Each row comes from the steps of one walk. Every step used is in the known rows, and no mark comes twice. Write the walk behind each row, first mark first.
In the rows, 128 means zero.
Known rows:
febo-ranib-roboso-buzi-zosu-nuve: [ 71  74 113  66 128 124 140 173 157 124 134 142 151 130 140 186 134 125
 147 134 115]
nuve-febo-ranib: [106 105 113 169 140 124 147 158 150 134 144 135 141 113  92 169 152 122
 157 128 123]
ranib-roboso-buzi-zosu-nuve-febo: [ 64  85 124  91 134 131 143 209 122 130 130 147 153 119  86 200 126 121
 151 131 115]
buzi-roboso-ranib-pafasig: [126 140 127 146 135 148 148 105 126 110 140 128 125 133  86 118 136 134
 165 120 112]
buzi-pere-ranib-roboso: [115  98 111 152 138 120 148 141 109 147 152 147 154 139  92 115 147 114
 147 122 122]
buzi-pere: [ 91 124 122 159 140 128 153  95 126 138 142 113 121 152 112 127 134 126
 147 121 129]
zosu-ranib: [104 101 113 149 136 138 145 142 132 120 122 129 122 140  86 130 131 126
 149 114 110]
nuve-roboso: [117 128 124 151 137 130 148   4 123 125 133 119 149 128 121 142 149 141
 149 127 127]
pere-ranib-pafasig: [139 146 125 148 136 138 152 160 128 152 145 139 124 125  47 137 150 131
 168 121 123]
buzi-febo-ranib: [129 106 110 148 137 117 149 184 158 134 143 145 124 132 124 146 141 124
 150 125 121]
nuve-roboso-buzi-zosu-ranib-pafasig: [ 82 131 121 103 127 150 142 107 162 108 124 138 135 129  80 174 138 135
 162 125 111]
pere-ranib-roboso-buzi-febo: [135  89 115 116 136 117 153 251 123 148 150 175 138 136  86 162 141 122
 144 120 117]
pere-ranib-roboso: [135  92 112 146 139 123 147 162 106 147 145 154 157 128  92 120 156 117
 148 123 122]
nuve-roboso-buzi-febo-ranib-pafasig: [119 135 117 137 131 131 147 136 180 123 153 155 135 122  95 178 144 137
 165 129 124]
febo-ranib: [120 104 110 162 138 122 147 126 159 133 143 131 136 125 125 147 157 127
 152 126 125]
roboso-buzi: [114  98 122 127 136 130 152 163 136 140 146 141 137 129  98 181 153 136
 150 122 127]
nuve-febo-ranib-roboso: [106  84 107 161 140 124 142 171 145 122 148 159 169 115 108 153 149 114
 150 131 123]
nuve-roboso-ranib: [121 111 120 159 135 132 149  63 102 109 137 126 143 130 119 112 144 138
 151 118 106]
roboso-buzi-pere: [ 83 110 121 141 136 126 154 122 137 140 152 125 127 147 101 166 142 130
 148 120 128]
febo-ranib-roboso: [115  84 104 155 139 122 141 145 152 120 149 154 164 125 134 135 155 117
 148 131 126]
zosu-nuve: [100  99 123 124 136 128 146 142 119 136 131 123 123 138 111 143 120 132
 152 125 121]
nuve-febo: [107 116 127 161 143 134 150 169 110 140 135 133 135 118  66 163 138 125
 155 124 125]
pere-ranib-roboso-buzi-zosu: [ 99  89 119  73 133 129 147 182 133 139 133 150 156 127 112 178 163 121
 143 128 118]
pere-ranib-roboso-buzi: [123  82 113 124 134 121 150 189 125 147 156 164 159 124  82 170 161 126
 148 122 121]
febo-ranib-pafasig: [119 136 117 156 136 139 145 141 173 126 146 139 129 122  93 150 149 132
 168 128 128]

Which walk is each row?
[ 74  89 115 111 131 122 144 186 163 130 140 138 146 113 102 205 140 125
 156 132 115] | roboso-buzi-zosu-nuve-febo-ranib
[ 70  94 110 149 134 121 148 150 153 130 162 146 155 134  99 180 143 120
 149 128 125] | nuve-febo-ranib-roboso-buzi-pere
[ 80  98 116 138 135 124 149 132 138 133 155 140 146 147 111 160 142 124
 144 125 128] | ranib-roboso-buzi-pere
[107  95 109 121 128 111 146 146 168 129 152 150 137 128 126 182 135 132
 151 127 116] | zosu-nuve-roboso-buzi-febo-ranib
[ 96 111 118 127 128 113 153  84 115 159 157 125 136 140  76 159 142 133
 154 118 116] | zosu-nuve-roboso-buzi-pere-ranib
[ 91 102 126  78 134 135 149 163 142 133 125 131 137 130 123 187 157 129
 143 126 123] | roboso-buzi-zosu
[111 113 118 142 134 117 157 144 117 166 157 129 128 140  66 152 153 127
 153 116 120] | roboso-buzi-pere-ranib
[ 87  84 114  79 133 128 143 172 162 122 134 149 161 124 140 187 163 121
 142 132 121] | febo-ranib-roboso-buzi-zosu
[ 78  85 116  85 133 129 143 192 155 124 133 153 165 116 119 203 157 118
 145 134 119] | nuve-febo-ranib-roboso-buzi-zosu
[ 95 134 127 114 128 146 143 101 130 104 130 131 136 129 100 135 128 139
 165 125 107] | buzi-zosu-nuve-roboso-ranib-pafasig
[125  90 117 117 137 123 151 240 131 136 148 172 137 138 106 165 135 124
 142 122 122] | ranib-roboso-buzi-febo
[ 78  90 115  92 130 139 145 169 148 116 117 133 129 136 100 172 139 126
 145 117 105] | roboso-buzi-zosu-ranib
[129 109 123 147 136 135 150  81 103 110 137 117 130 139 118 105 138 130
 149 116 105] | buzi-roboso-ranib
[108 110 123 129 132 127 150  62 138 130 146 136 153 124 106 187 157 143
 149 125 126] | nuve-roboso-buzi
[ 89  89 120  75 134 133 145 173 142 126 129 147 155 129 131 181 158 123
 140 130 123] | ranib-roboso-buzi-zosu
[124 134 125 156 136 148 149 172 126 116 139 140 123 130  78 118 137 136
 167 119 113] | roboso-ranib-pafasig
[108  75 107 130 134 122 145 173 161 126 157 163 165 122 116 180 163 126
 147 130 125] | febo-ranib-roboso-buzi
[120 103 110 136 131 114 149 141 170 130 152 152 140 127 124 178 148 132
 149 127 120] | nuve-roboso-buzi-febo-ranib
[ 93 101 123 110 128 124 147  67 138 128 145 133 149 128 111 192 141 144
 152 127 121] | zosu-nuve-roboso-buzi
[ 80  79 108 119 135 124 138 178 147 118 138 154 169 118 123 164 139 112
 150 136 117] | buzi-zosu-nuve-febo-ranib-roboso
[ 84 100 116 105 134 140 144 147 138 115 107 124 124 139 106 142 134 123
 144 118 106] | buzi-zosu-ranib
[124  96 109 134 134 116 150 205 168 135 152 155 129 130 117 175 147 127
 150 125 120] | roboso-buzi-febo-ranib
[ 97  71 109 124 133 131 144 185 144 120 145 163 156 131  92 170 146 125
 146 121 115] | zosu-ranib-roboso-buzi
[ 99  76 109 138 135 123 146 199 157 127 157 167 169 115  96 196 157 123
 150 129 124] | nuve-febo-ranib-roboso-buzi
